Each row was made from one walk, in order. Every step used is in the known rows, and no mark comes twice. Write each row's walk.
Known rows
robor -> rebuf: [-0.60  0.78 -2.87 -1.46 -1.61 -0.25 -0.74  0.87  1.88  0.02 -2.10 -0.45
  1.48 -1.56 -1.28 -1.97 -0.08 -0.17  1.06  2.30 -1.25 -0.63]
piri -> zotif -> milat -> futi: [ 0.57 -0.54 -0.26  0.85  1.86  1.45  0.23  0.19 -0.54 -0.06  2.43  3.86
 -2.28 -0.30 -1.45  0.76  1.97  0.24 -0.62 -1.31  1.74 -2.38]
robor -> debe -> piri -> zotif -> milat: [-1.59 -2.72  1.96 -3.66  2.09  0.72  0.16  1.66  0.18  0.82  1.30  0.57
  0.78 -0.86 -0.18 -0.72  1.81  0.42 -2.18 -0.79  0.91 -0.70]
robor -> tata: [-0.99 -1.80  2.52 -1.18 -0.19  0.02 -2.17  1.25  2.62 -2.38 -2.97 -1.88
  2.64  0.07 -2.31 -0.79  0.99  0.78  0.86 -0.44 -1.99  0.27]
tata -> dilen -> futi -> milat -> zotif -> piri: [ 2.30 -1.26  0.07  1.90 -0.15 -0.37  0.03  0.80 -1.58  0.94  0.03 -2.96
  0.98  0.91  0.84  1.66 -5.72  1.71 -0.15  0.68 -1.13 -1.48]
futi -> dilen -> tata -> milat -> zotif -> piri: [ 0.90 -0.55  0.50  0.07 -1.33  1.00  3.01 -2.59 -2.13  1.93 -0.86 -1.27
  0.20 -0.28  2.20 -0.47 -0.48  0.04  2.30  0.47 -0.92  2.16]
dilen -> futi -> milat -> zotif: [-1.54  0.75 -1.99 -0.11 -1.02 -1.81 -0.42  0.92 -1.92 -0.13  0.17 -2.07
 -1.17  0.15 -1.81  2.03 -4.55  0.56  0.32  0.07 -0.88 -0.24]
debe -> piri -> zotif -> milat -> futi -> robor: [ 1.11 -0.29 -0.70 -0.29  1.70 -0.06 -0.43 -0.54  1.99  2.15  0.56  1.88
 -1.47  0.67  0.42 -1.27  2.58 -0.86 -3.30 -0.08  0.78 -0.56]
futi -> milat -> zotif -> piri: [-1.48 -0.52 -1.91  0.55  0.17 -1.54  1.29 -0.55 -1.93  0.16 -1.79 -1.42
 -1.96  1.70  0.22  1.46 -3.67  0.26  0.13  0.19 -0.72  0.44]
piri -> debe: [ 0.54  2.99  1.21 -3.83 -0.63  0.47 -2.56 -0.96  1.41 -1.30  0.39  2.18
 -1.68 -0.60 -1.03 -1.55  0.51 -0.23  0.57  0.38  1.84 -1.15]
tata -> milat -> futi -> dilen: [ 0.59 -1.26 -0.85 -0.72  0.69  1.73 -0.36 -0.55  0.91  0.17 -0.29  2.09
 -0.12 -0.46  1.73  1.23  3.92  0.68  1.34 -2.63 -0.79 -0.05]
milat -> futi -> dilen: [ 0.29 -1.17 -0.99 -1.63 -2.90  1.26 -0.99 -0.57  1.63 -3.36  0.71  2.59
 -0.28 -1.46  1.56 -0.58  0.88  0.40  2.08 -1.76 -1.01 -3.12]
piri -> zotif -> milat -> futi -> robor: [ 0.27  1.23 -1.23  1.08  1.59  0.13 -0.26  0.41 -0.61  0.41  2.72  3.63
 -2.05 -0.36 -0.95  0.53  1.13  0.08 -1.80 -1.72  2.22 -1.74]
robor -> futi -> milat -> zotif -> piri: [-2.30  0.26 -0.13  0.57 -0.24 -1.68  1.71  0.66 -3.27 -3.21 -0.10  0.54
  0.74  0.36  1.99  2.21 -2.09 -0.71 -0.31 -0.46 -0.44 -1.54]
zotif -> milat -> futi -> robor: [ 0.29  0.36 -1.89  1.29  1.36 -0.30 -2.32  0.80  0.60 -1.43  1.67  1.48
  0.03 -2.11 -0.08  1.40  1.49 -1.05 -1.33 -1.06  0.98 -1.75]
debe -> piri -> zotif -> milat -> futi -> dilen: [ 1.53 -2.04  0.31 -1.44  1.26  1.63  0.30 -1.64  1.29  1.81  0.63  2.06
 -1.69  0.01  1.50 -0.80  2.82 -0.45 -1.57 -0.42 -0.25 -1.33]
debe -> piri -> zotif -> milat -> futi: [ 1.49 -1.96  0.28 -0.49  1.97  1.26  0.02 -0.76  2.03  1.69  0.40  2.05
 -1.70  0.82 -0.02 -1.09  3.34 -0.73 -2.07  0.27  0.28 -1.20]
dilen -> tata -> milat -> zotif: [-0.22  0.80  0.52  2.45 -0.06  0.48  2.11 -1.00  0.32  1.47 -1.32 -1.25
 -0.45  1.29 -1.51 -0.77  2.06 -0.72  1.70  1.49 -0.32  4.33]
dilen -> tata: [-0.34  0.61  1.10  1.25 -1.83  0.53 -0.88  0.35  0.71  0.03 -1.91 -1.77
  0.17  0.24 -1.89 -2.16  0.41 -1.28  2.07  3.05 -1.08  1.19]
milat -> futi -> dilen -> tata: [ 0.38 -1.08 -0.45  0.41 -3.62  1.85 -0.48 -1.24  2.04 -3.48  0.70  1.12
 -0.55 -1.11  1.03 -1.42  0.86 -0.53  3.00  0.46 -1.02 -1.91]
futi -> dilen -> tata -> milat: [ 0.09  0.17  0.82 -0.64 -1.07  1.57 -0.04 -1.33 -1.15  2.05 -1.67 -1.49
  0.20 -0.93  1.73 -0.26  1.29 -0.33  2.60  0.15 -1.96  2.20]
dilen -> tata -> milat -> futi -> robor -> debe: [-1.06 -0.01 -0.04  2.37 -0.22  0.60 -0.25  0.83  1.89 -0.77  0.49 -0.91
  0.68  0.04 -0.68 -0.79  2.66 -0.83  0.73  1.04  0.79  2.25]
dilen -> tata -> milat -> futi -> robor -> debe -> piri: [-0.54 -0.86  0.27  1.94  0.13  0.69 -0.16  0.23  3.20  0.16 -0.11 -1.51
  0.67  0.61  0.01 -1.55  3.61 -1.37 -0.17  1.76  0.30  2.68]

Write each row's walk
[ 2.81  0.05  0.66  0.87 -0.12  0.02 -0.42 -0.35 -0.96  0.16  1.15 -2.15
 -0.22  0.72  0.93  1.40 -5.72  1.55 -0.14  1.17  0.38 -1.73]	tata -> dilen -> futi -> milat -> zotif -> piri -> debe
[ 1.59 -2.53  3.44  0.45 -0.22  0.59 -2.48  1.80  2.40 -1.91 -1.54 -3.64
  4.16 -0.09 -1.52  0.08 -1.71  1.97  0.58  0.02 -2.30 -0.76]	robor -> tata -> dilen -> futi
[-0.09  0.89 -1.32 -0.65 -0.75 -1.38  0.29 -0.74 -2.23 -0.38  1.42 -1.57
 -1.98  0.25 -1.15  1.65 -5.65  0.37  0.10  1.32  1.14 -1.40]	dilen -> futi -> milat -> zotif -> piri -> debe
[ 2.17  0.30  1.15 -2.58 -0.15  0.25 -0.18 -1.37 -0.70  0.20  0.05  1.35
 -0.38  0.19  0.18 -1.60 -1.71 -0.13  0.12  1.72  2.26 -2.68]	zotif -> piri -> debe
[-0.96  0.25 -0.60 -0.02  1.71  0.20  0.03  1.34 -0.77 -0.63  3.87  3.44
 -1.21 -1.14 -0.84  0.71  0.94  0.63 -1.99 -2.27  2.86 -2.01]	piri -> zotif -> milat -> futi -> robor -> debe
[ 0.15  0.49  0.40 -0.29  2.56  0.70  0.05  0.53 -2.29  2.32  1.09  2.52
 -1.70 -0.30 -1.54  0.80  1.05  0.34 -0.99 -1.17  1.17 -0.94]	piri -> zotif -> milat
[ 1.37  1.19  0.18 -1.88 -1.43 -0.89  3.25 -2.48 -0.58 -1.10  1.12  2.10
 -1.07  0.67 -0.32 -1.57 -2.70  0.54  0.14  0.34  2.61 -0.73]	milat -> zotif -> piri -> debe
[ 1.59 -2.02  0.81  0.13  0.61  2.09  0.71 -2.13  1.59  1.64  0.67  0.81
 -1.90  0.30  1.07 -1.50  2.76 -1.20 -0.80  1.30 -0.27 -0.36]	debe -> piri -> zotif -> milat -> futi -> dilen -> tata
[ 0.42 -0.76  0.34  3.26 -0.04  1.86 -0.08 -0.30  2.07 -0.13 -0.88 -0.48
 -0.41  0.91 -1.20 -0.68  3.78 -1.13  2.11  1.98 -0.39  1.88]	dilen -> tata -> milat -> futi
[-3.28  1.40 -0.22  0.15 -0.47 -1.64  0.53  1.12 -2.30 -3.78 -0.12  0.85
  0.32  0.00  1.35  2.32 -0.97 -0.66 -0.08 -1.18 -0.93 -0.74]	robor -> futi -> milat -> zotif
[ 0.81 -0.37  0.58  2.91  0.17  0.46  3.25 -1.42 -0.61  2.03 -1.26 -1.55
  0.00  1.62 -0.92 -0.87  0.94 -0.65  1.49  2.24  0.20  3.49]	dilen -> tata -> milat -> zotif -> piri
[-2.62  0.89 -1.99  0.06 -0.14 -1.56 -0.15  0.06 -0.70 -0.57 -1.91 -1.04
 -2.50  1.24 -0.50  1.59 -2.33  0.27  0.42 -0.69 -1.37  1.49]	futi -> milat -> zotif
[-1.23  1.22  1.63 -0.11 -1.76  0.30  2.53 -0.83 -2.72 -2.42  0.82  0.91
  2.02 -1.46  3.03  0.81  1.26 -0.87  1.60 -0.94 -0.87  0.62]	robor -> futi -> dilen -> tata -> milat -> zotif
[ 0.17  1.48  1.12  0.31 -0.44 -1.96 -3.32  1.88  2.70 -0.64 -2.13 -2.54
  3.50  0.09  0.07 -1.05 -1.37  1.15 -1.68 -1.29 -1.28  1.20]	futi -> robor -> tata -> dilen
[-1.99  1.11 -0.28 -2.73  1.41 -2.04 -1.14  2.06  0.02  1.75  1.33  0.14
  1.14 -1.12  0.59 -0.92  0.02 -0.03 -4.05 -1.46  1.59  0.60]	futi -> robor -> debe -> piri -> zotif -> milat
[ 0.25  1.33  2.41 -0.63 -1.59  0.68  3.21 -2.44 -3.03 -2.62  2.04  1.48
  1.28 -1.29  3.64  0.38  0.11 -1.00  1.34  0.21  1.10 -0.42]	robor -> futi -> dilen -> tata -> milat -> zotif -> piri -> debe
[ 1.34 -0.14 -0.04  1.47 -0.36 -0.39 -1.06  1.25 -0.67  0.33 -0.03 -2.72
  0.50  0.56  0.28  1.77 -4.62  1.72  0.08 -0.02 -1.63 -0.64]	tata -> dilen -> futi -> milat -> zotif
[ 0.89 -0.68 -0.52  0.16  1.83 -0.41  3.44 -0.86 -1.55  2.80 -1.17  0.85
  0.41  1.44  0.19  0.71  1.12  0.94 -0.13 -1.39  0.62  2.14]	tata -> milat -> zotif -> piri
[-1.21  1.70  0.08 -0.29  1.21 -2.19 -2.52  1.48  1.81  0.83 -2.60 -1.84
  2.65  0.23 -0.70 -0.08  1.33  0.56 -1.80 -1.97 -0.71  3.05]	futi -> robor -> tata -> milat
[-0.63 -0.35 -1.93  0.28 -0.75 -1.85  0.70  0.45 -2.86  0.49  0.25 -2.30
 -0.79  0.49 -1.17  1.88 -5.67  0.51  0.06  0.84 -0.31 -1.17]	dilen -> futi -> milat -> zotif -> piri
[ 0.02  0.25  0.98  2.06  0.65  1.10 -0.23  0.06  0.35  2.25 -2.23 -1.77
  0.13  0.93 -1.32 -0.68  2.89 -1.10  1.75  2.10 -0.91  3.27]	dilen -> tata -> milat
[-0.38  3.13 -1.89 -1.32 -1.77 -3.00 -2.39  2.37 -1.26  1.31  0.62 -0.99
  1.58 -1.31 -1.49 -0.34 -3.72  0.25 -1.38 -0.34  0.18 -0.95]	dilen -> futi -> robor
[-0.58 -0.85 -1.13 -0.67  1.70 -0.17 -0.86  1.13  2.93  0.44  0.17  1.12
  1.00  0.21  1.09  0.08  4.28  0.08 -1.93 -2.08  0.68  1.10]	tata -> milat -> futi -> robor -> debe -> piri
